Each row was made from one small tree. Brackets hold a mark, then the marks that hang from it, in alphabetical order. Every link used is in the known rows. Write each row's tree.
Known rows
{C U}: [ 14 -13   9 -10  -3   4 -10 -31  20 -18 -16   4 -12  -8 -19  -1 -13   2
   5  -1  -4   9  32   0 -16  -6  12 -18 -15 -29   1  14   7   0 -11 -11
   2 -15   3  22  18  -3 -23 -10 -36   0  -4   1 -17 -19 -13   3  11  12
 -19]
{B {U C {J G}}}: [ -5  27  24  42  -4 -21 -54   2 -20  34   9  -5  32  11 -37  -2 -33  10
 -19  -6  34 -17 -10  31  35   9  -2 -45  65  -2  30  51   1 -51 -43  21
  26   4  26 -10  51  32 -60  17 -42  14   0   7 -21 -12   2 -38 -41   4
  -5]
{C {U B {J {G P V}}}}: [ -6  35  25   9 -29 -55 -34  -5 -36   5  24  35 -25  20   7  49 -29   5
  14  16  44  12 -37  47  -2   6   3  23  -7 -35  21   5  23 -82 -73  13
  41 -32  31  19  50  22 -65   1 -43  19 -71  41  14  -4   4  32  30  23
 -15]
{G {P L} V}: [  7 -36  14 -20 -20 -11  13  -9 -17  -8  55  21 -24  29   8  58  29  -9
  20  32 -12  12 -52  27   2   2 -11  51 -41  -1   0 -61 -23  -4  -6  32
   3   1  18 -29 -18   1   6  41 -17  19 -48  24  22  17  30  48  41  17
   2]
{B {U C {J {G P V}}}}: [ -7  25  38  -2 -37 -40 -38   9 -33  30  48  23  -4  10   3  55 -25  22
  -9   7  59   7 -51  68  47  13 -11  -4  37 -20  40   9  -4 -63 -44  47
  51  -6  49 -30  33  35 -68  44 -46  29 -56  15  -5  12  18  11 -14  10
  -5]
{V G}: [ 22  13   7  10   2  -8  -6 -15   0  20  13  -7  34 -26 -10 -13   0  -9
  12 -14  -4  -5 -10   5  18  -2 -14 -11 -15   3 -17   6   1 -23  29  22
  23  11  -3 -14   1  -2  -1   0 -18 -16 -27  19   3 -13  -8   8  10   5
   6]
{L P}: [  4  14  21 -28  -8  10 -21  17  23  -4   0   6 -20   8 -17   6  -5 -43
  -9  19  19 -17 -31  -5   0  -2   4  19  -2  12 -14 -12 -20 -11  10   7
  -2   3  13 -26   6 -15   4  14 -16 -14 -18  -9   5  27  10  17  -2  -1
 -10]
{V {G P}}: [ 17  11  14 -11 -10 -15  -4 -17   3  14  35   3 -15 -21   9   6  12 -12
  24   3   2   9 -34  29  23   5 -14  14 -24  -4  -7 -12  -2 -12  36  42
  31  16  22 -14 -15  -3  -6  10 -25 -11 -58  25  12  12   2  29  32  17
  13]
{U B C {J {G P}}}: [ -6  52  24  72   0 -56 -35  19 -51  27  29  10  -1  21  -4  17 -28 -26
 -23 -24  27 -11 -63  21  27  18  18  13  49   8  38  32  16 -81 -85  16
  57  -3  42   5  46  37 -67  -2 -21  26 -43  59  28   2  30  -5  10   2
   8]
{J {G P V}}: [ -7  19  26 -15 -36 -27   4 -10 -28  -4  31  38 -34   8  28  43  10  19
  39  15  21   9 -50  62   7  28  14  51 -25  -2   7 -29   2 -46 -27  25
  -1 -10  22   0 -24  13 -22  40  -3  41 -75  21  23  16   2  29  45  31
   4]
{J {G C}}: [  6  -8  14  33 -28 -14 -20 -19 -15 -10  28  11  18   1   2   5   8  32
  39  -4  -6  16 -26  38  14  30  52  -7  -3  -1  -2   5 -16 -39 -31   4
  -2  -5  17  -2 -21 -12  -9  31   0  23 -48  21  18  10  -9   8  23  35
 -16]
{C {U B {J {G P}}}}: [  3  31  17  34  -2 -43 -34 -11 -18   5   7  21 -26  23   0  20 -27 -12
  20  -1  26  11 -20  38  -3   0  18   9  14 -21  24  30  29 -65 -65  12
  34 -19  28  34  46  12 -57 -13 -52  15 -55  43  10  -8   6  -1  26  26
  -7]
{J {G V} U}: [-27  32  39  15 -35 -10   4 -13 -28  12  24  36  11  12 -18  19  25  51
  41   9  24 -28 -10  38 -17  32   3  38  -5  19  -2  -5  -1 -67 -49 -20
 -16 -18   7  -4  -1   4 -30  44 -22  33 -42   2  -1   5 -11  10  30  33
  25]
{C {U B J}}: [  8  17   1  28  11 -25 -26   3 -13  12  -4  -1  15  15 -19   8 -37 -19
 -26  -6  22   6  16 -23 -16 -20 -24 -31  21 -35   7  27  25 -37 -42  -9
  33 -17  14   7  69  14 -41 -39 -38 -11   2  25  -8 -21   3   0 -13  -7
 -28]
{J {G C P V}}: [   7  -13   32   -4  -58  -40  -22  -15  -39   -8   63   37  -23    6
   44   60   19   46   49   19   14   36  -69   80   28   37   33   30
  -34  -13   15  -42  -19  -48  -25   35   20  -10   40   -9  -40    1
  -14   54    2   37 -103   33   27   25   -2   51   52   46  -17]
{G {C U} {P L} V}: [ 35 -80  18 -17 -44  -9  -7 -33  -2 -33  71  17 -31   9   3  76  25  17
  46  38 -28  52 -43  43 -14   2   8  28 -52 -48   5 -67 -34  -8 -22  23
  18 -16  44 -18 -17  -9 -14  45 -51  25 -77  34  17  11  12  81  56  35
 -36]
{B U}: [ -6  -2   4 -23  -3   5  -8  10   9   8   5  -9  10  12  -8   2 -10   5
  15   8   8  16  13  14  21 -12 -26 -34  18 -20  17   4   2  17  23  22
  -5  -1  -6  -1  -1  10  -7  14 -28   4   6 -13 -32  -9  -8   0 -18  -4
 -10]
{C {U B {J {G V}}}}: [-14  35  21  26 -21 -40 -41 -12 -41  13  17  25  18  19  -7  37 -40  21
   1   4  40   3  -5  18  -4   5  -2  -1   3 -24   6  22  22 -92 -88 -11
  35 -33  16   7  56  16 -63 -13 -34  17 -46  34   8 -21 -12   5  11  15
 -18]
{B {U J}}: [ -5   2  -4 -13   4  -3 -21  18  -3  30  11   1  12  13 -20   1 -24   5
 -16  22  29   9  12  16  36 -22 -38 -41  45 -22  25  20   6  -1  16  38
  24  -5  11 -16  37  11 -13  -1 -40 -12   8 -17 -27  -2  -2 -18 -46  -9
 -17]

Which tree is each row?
[ 13 -23  23 -24 -44 -45 -17   7 -29 -19  57  20 -22   0  40  72  -9  22
  26  22  15  66 -43  48   2   5   0  11 -29 -65  16 -45   1 -36 -47   9
  52 -28  33   5   0   6 -34   9 -34  19 -82  46   8  -4  -7  81  39  16
 -42]
{G {C {U B}} P V}
[ -8  15  24  34 -40 -68 -41  28 -61  19  68  34 -13  21  28  62 -15  24
  15   8  35  33 -91  70  34  23  10  21   7 -20  24 -23  -7 -94 -54  37
  66 -17  47 -30  12  12 -40  20 -11  30 -97  54  33  29   6  47  32  30
 -19]
{U B {J {G C P V}}}
[-12  29  37  70 -21 -31 -11   3 -33  10  34  21  34  30 -29 -11  13  31
  57 -13  -3   1 -26  30  -8  40  16   4  23   6  13   9 -12 -69 -60 -17
   8 -22  16  21  -5  -8 -30  27 -30  31 -49  47   8   3 -14  15  27  35
   8]
{J {G C} {U B}}
[  9 -35  16 -35 -52 -31  -8   5 -30  -8  67  29 -34  -4  39  61  19  35
  21  25  14  41 -57  63  35  16   3  27 -35 -39  15 -54 -20 -16   0  47
  38  -5  36 -33 -35   2   0  32  -8  17 -79  17  24  37   9  70  29  22
 -27]
{G C P V}
[ 49 -39  19  33 -11 -34 -43 -36   0  -4  69  -9  16  14 -18  25   9 -33
  55  -3 -39  46 -58  21  -4  -1 -14   0 -39 -49 -12 -37 -18 -31  -6  26
  42  -3  35   8  -6 -13 -20   9 -66   1 -80  83  15 -18   4  66  56  28
 -27]
{V {G {C {U B}} {P L}}}
[ 15  -3  11  33 -29 -34 -30 -11 -25   5  43  24 -30  14   9  24   0  26
  20   7   8  15 -56  70  40  25  35  14  10  -7  26   3 -15 -49 -29  45
  34  -5  50 -14  -4  -8 -27  26 -22  20 -69  30  34  46  15  11  24  42
 -16]
{U {J {G C P}}}
[ -26   63   62   38  -33  -52   -6   13  -58   23   51   20    1   18
    0   44   10   19   17  -14   37  -23  -64   42    1   49   -1   48
   21    5   30   -2    3  -94 -105  -11   31  -16   38    9   14   33
  -70   42  -29   48  -75   58   17    1   13   44   35   14   31]
{J {G P V} {U B C}}
[ 13  -4  17   2 -29 -27 -46   3 -14  17  49  21 -24  20   4  30 -15  29
  44  24  24  35 -43  88  58  13  12 -27  32 -24  40   7  -5 -30   1  64
  29  -3  45 -11  -5   2 -33  41 -51  17 -66  16  -2  30   0   7  -7  36
 -26]
{B {U {J {G C P}}}}
[ -1  22  15  57 -15 -56 -41  14 -49  14  51  19  -7  28  17  22 -15   7
  30  -7  12  22 -72  51  36  22  23  11  21  -9  30   5  -2 -74 -57  39
  53 -10  43  -2  13   3 -34   9 -16  20 -72  54  34  26  13  19  25  30
 -18]
{U B {J {G C P}}}
[-24  51  30  59   0 -25  -2   0 -28  19   6  11  32  34 -29 -22   9   4
  46 -22   4 -30 -12   4 -30  28   6  19  23  24   5  20  14 -66 -69 -31
 -14 -16   2  38  12   7 -37  17 -22  24 -25  38   1 -12  -7 -11  20  19
  30]
{J G {U B}}
[ 50 -57  11  22 -16 -12 -42 -35   0   1  80   0  11  -3 -11  21  24 -13
  53   9 -45  27 -69  33  29  10   1  20 -36 -15 -14 -48 -43 -15  33  57
  29  20  35 -29 -37 -19  14  41 -37  -2 -84  55  29  17  22  50  50  39
 -14]
{V {G C {P L}}}
[-14  21  18  19 -23 -27 -22  -9 -39  18  17  31  13  11   2  34 -18  19
  -8  13  41 -14 -19  32  15  11   5  12   0   3   2  14   2 -65 -44  13
  24 -15  20 -31  28  13 -31  15  -1  10 -40   3   8  10   2  -5   6  22
  -7]
{U {J {G V}}}
[ -3  39   9  52   3 -34 -40 -17 -16  10 -10   8  18  24 -27  -3 -39 -15
   4 -10  16  -7  10   6 -13  -6  12 -22  22 -16  11  48  26 -73 -72  -8
  24 -25  10  35  62  11 -54 -18 -44  18 -20  37   0 -29  -4 -20   4  16
 -20]
{C {U B {J G}}}
[-18  23  29  21 -31 -27 -51   6 -37  34  29  11  28   9 -20  35 -38  28
 -26   6  51  -9 -24  38  39  10 -10 -30  39 -10  21  27  -9 -65 -50  27
  44  -9  29 -28  47  43 -68  26 -28  23 -24   6 -15  -7   5  -4 -44   4
  -7]
{B {U C {J {G V}}}}
[ 35 -46   0  46  -3 -34 -40 -13 -15  -7  53   0 -17  29 -22  39  -2 -19
  20  20 -22  41 -44  17  -6 -16   2  11   0 -40  18 -21 -15 -33 -33  31
  48 -16  48  -1  30   1 -29  -1 -63  12 -51  58  21   0  26  51  16  23
 -45]
{G {C {U B J}} {P L}}
[ -2  23  28  25 -11 -28 -52   0 -17  30  26   4 -11  14  -9  21 -23   3
  -6   4  37   2 -40  54  45  10  -4 -15  58 -14  46  34   0 -45 -36  49
  37   4  49  -8  37  32 -66  34 -53  23 -35  19  -7   9  16 -16 -20  14
  -2]
{B {U C {J {G P}}}}
[ 38  -2  14  31 -19 -51 -48 -16 -22  16  58   0   9 -19 -13  21 -29  -9
  17  -1   6  44 -43  31  27  -9 -19 -25  -4 -54  14   2   9 -57 -10  44
  87 -12  47 -15  39  -7 -40 -17 -67 -18 -85  63  14  -4  -4  51  17  19
 -38]
{V {G {C {U B J}} P}}
[ 14 -31  36 -17 -64 -30 -26 -36 -15 -23  41  41 -32  -6  33  75   2  50
  58  24  14  46 -34  80   8  28  47  22 -40 -48  12 -27  -8 -46 -46  15
  17 -19  45   7 -21   1 -36  48 -39  35 -99  30  13  12 -15  55  53  52
 -40]
{J {G {C U} P V}}
[ 67 -64  13   9 -20  -5 -38 -65  18 -20  62   0   0  -8 -25  31  19 -12
  55  11 -47  38 -40  31   1  -2   4   8 -58 -34 -14 -39 -31  -9  20  32
  20   4  39  -8 -16 -20  -8  30 -72  -7 -85  53  17   1  -2  48  54  46
 -29]
{V {G {C U} {P L}}}
[ 27 -14   9  10   5  -8 -15 -36  11   6  53  -3   6   6 -22  13  19 -36
  36   7 -32   5 -56  13  16   1 -16  44 -39   9 -17 -37 -25  -2  33  48
   7  21  22 -15 -23  -4   6  24 -41  -7 -49  42  20  12  15  31  45  23
  13]
{V {G {P L}}}
[ 33  -8   7  49 -14 -46 -57 -21 -21  18  45  -9  52 -24 -34   7 -37  -5
  -1  -8   9  25 -14   0  19 -13 -21 -51  -1 -47  -2  20   3 -65 -11  20
  82 -10  25 -11  52  -3 -40 -33 -56 -19 -51  53   9 -18 -11  32  -3  12
 -45]
{V {G {C {U B J}}}}
